Each row was made from one small tree. The marks that hang from a mark follow it in brackets, in alphabetical order. Every link used is in the known rows. Write each row's tree.
Known rows
N{C Q{B{M} G} S}: [-16  36 -18   3  55  36  50   7 -29  21 -11  -5  10   6 -65 -10  -9  51
  -1 -21 -24  -8  24]
S{N{Q{B{C} G}}}: [-46  27 -17   3  28   2   9  28   2  -3 -39   2   8  13 -47  -2   5  22
 -21 -16   5  -9   5]
K{N{Q{B G} S} U}: [ -8  48 -24   5  35  10  21  -3  -9   0  -8 -17  10  30 -40  -1  21  42
   3   7  15 -12 -18]
Q{B{C{N} M} G}: [-53  30 -52  43  14  15  18  36  34 -10 -27   1  -6  -7 -15  -5   6  16
   1  16 -18 -10  12]
S{N}: [-17   8   2 -10   1 -15  -5  10   4  -7 -16   1   8   9 -31   1  -2   2
 -14 -11  11   1  -5]
N{Q}: [ -1   8  13  -2  19   3   7   3 -20   3  -2  -2  11   5 -13 -11  -1  12
  -5 -10  -5  -5   6]
N{C}: [  9   1   7 -12  12  13  16   2 -13  12   7  -5   3   9  -7   4  -9   5
  -7  -8  -8   2   2]
N{Q{B{C{G}}} S}: [-20  39   4  23  47  19  38   1 -19   9 -14 -11  17  17 -27 -16 -14  38
   0  -5  -9 -16  19]
N{C{B G{Q}} S}: [ 21  31  22  35  35  20  37   7 -39  13 -14 -11  21  19 -18  -9 -30  32
   6  -1  -7  -8   6]
K{N}: [  4  14 -10 -12   0  -3   8  -2   8  -6   8 -11   5   9   5   3   7   4
  -8  14  11  -3 -15]
N{C S}: [ 18  11  10 -11  28  20  34 -13 -21  20  15 -14  16  13 -29   4 -18  20
  -6 -10  -8   2   8]
C{B{M} N{Q}}: [-11  27   0  56  13 -13  19  16 -12 -19  -5  -4  29  -3 -13 -33 -13  15
  22  11 -17 -14   7]
C{G N{Q{B{M}} S}}: [-17  60   9  49  39  13  21   8 -32 -15 -12   7  43   3 -30 -16 -18  40
  19  17 -18 -10  17]
Q{B}: [-20   7 -20   1   6   5  13   5   1   5 -16   9 -14  10  -8   1  12  21
  15  -1   3  -6   2]
C{G}: [ -7  26  11  25   7   6  -6   4 -12 -12 -13  13  12  -4   5  -2 -16   6
   8  10  -6  -4   5]
S{N{C{B} Q}}: [-12  18  14  -1  26  -7  22  14 -26   3 -20  -4  21  22 -46 -13 -14  20
  -9 -24   2  -8   2]
C{B{M} G{Q} N}: [ -6  40   8  82   6  -6   6  39 -14 -29 -28   1  24  -1  10 -28 -20  14
  23  31 -14 -13   1]
B{C{G N{S}} M}: [-27  43   0  59  18   4  22  19  23 -22   3 -19  26  -8   2 -27 -35   1
  -5  28 -27 -12  17]
Q{B{C M} G}: [-54  23 -53  31  12  16  21  32  37  -4 -30   0 -22  -9 -16  -9   4  15
  -1   4 -17 -12  15]
K{N{C{B G} S} U}: [ 14  50   2  26  25   4  29 -11 -15  -4   4 -21  22  34 -16  -9 -14  29
  14  16  10 -14 -22]
G{Q{B}}: [ -1  -3  -6   0   6   8   8  32  -7   9 -28  -6 -21  20   2  -2  20  19
  -4   1   8  -4  -6]
T{N{C Q{B G} S}}: [ -5  35 -28   6  51  25  38  -1 -38  22  -9  -2   5  25 -53  20  -5  35
  -9  -5  -8   3  14]

Which tree is each row?
[-28  32 -12  43  28   9  28  23  20 -11   4 -26  24  -7 -19 -26 -18   7
 -17  13 -27 -11  18]
B{C{N{Q{G} S}} M}
[-38  28 -15  -9  31   9  22  29 -13   2 -32   5   6  11 -65  -8  -2  32
 -15 -24  -8  -6  10]
S{N{C Q{B{M} G}}}
[ 11  20  19  33  18  13  20  23 -31   4 -23  -1   8  16   3  -9 -23  19
   7   2  -8  -9   1]
N{C{B G{Q}}}
[-49  36  -2  14  23  -7  16  28   3 -13 -34  -2   8  12 -36 -25 -12  21
 -11 -10  -5 -15  11]
S{N{Q{B{C{G} M}}}}
[-24  19   5 -20  30   3  22  18 -23   8 -23   0  11  26 -51  -4  -2  30
 -13 -25   3  -6   4]
S{N{C Q{B}}}
[ -4  46  16   9  59  32  46  -3 -51  18 -12   0  26  22 -44  -8 -22  53
   7 -13 -16 -11  21]
N{C{G} Q{B} S}
[ 12  32  19   9  34  25  29 -11 -31  12   5  -4  25   9 -25   3 -30  25
   0  -2 -13  -1  13]
N{C{G} S}
[ 12  38  -7  36  32   8  34 -11 -34   8  -2  -4  14  22 -23  10 -32  18
   7  11  -7   0   9]
T{N{C{B G} S}}
[  7  26  13  19  43  12  57  -5 -35  15   6 -19  22  11 -45 -31 -31  36
   7 -19 -22 -13  19]
N{C{B{M}} Q S}
[-42  34   4  10  25  -4  12  24  -5  -9 -35   1  13  19 -34 -13  -7  22
 -12 -11   4 -13   6]
S{N{Q{B{C{G}}}}}
[-19  25   0   6  30   2  17  21 -24   2 -31   3  21  13 -57  -3  -9  24
 -14 -25   0  -6   3]
S{N{C{B} Q{G}}}
[-12  37 -12  25  40  19  17   7 -25   1 -11   4  37   7 -43   8   9  38
   5   6  -5  -3   8]
C{N{Q{B G} S}}
[  2  25   7 -11  52  28  51  -6 -42  27  -1 -10  16  25 -48  -7  -9  48
   0 -22 -11  -8  16]
N{C Q{B} S}
[  2  48  11  83  19  -2  21  27 -21 -22 -21  -7  35   2  -7 -28 -28  25
  22  28 -14 -13   6]
C{B{M} G{Q} N{S}}
[  0  27  -2   8  41  20  18  -5 -27  11  -7  -3  25  -2 -48   1  -3  31
 -10 -13  -7  -2  13]
N{Q{G} S}
[  4  28   1  -3  13  -7   3   0  -5  -9   7 -21   8  29  -7 -12  16  14
  -3  10  14 -11 -26]
K{N{Q} U}
[ -8  29   6  64   2  -5  11  32  -9 -18 -34  -1  -2  -2  10 -35 -23  14
  19  13 -13 -16   6]
C{B{M} G{Q}}
[-10   3  -6  19  10   9  13  43   7   4 -25 -18  -9  25  13  -3  15  13
 -12  14   5  -7  -6]
G{Q{B{C{N}}}}
[-31  26 -10 -14  34  11  17  24 -21   7 -34   8  11  18 -62   5   3  32
 -16 -25   0  -4   5]
S{N{C Q{B G}}}
[-26  22 -21   8  29  19  10  15 -18   6 -29  13   1   2 -32   1  15  33
   3 -11  -5  -7  10]
N{Q{B G}}
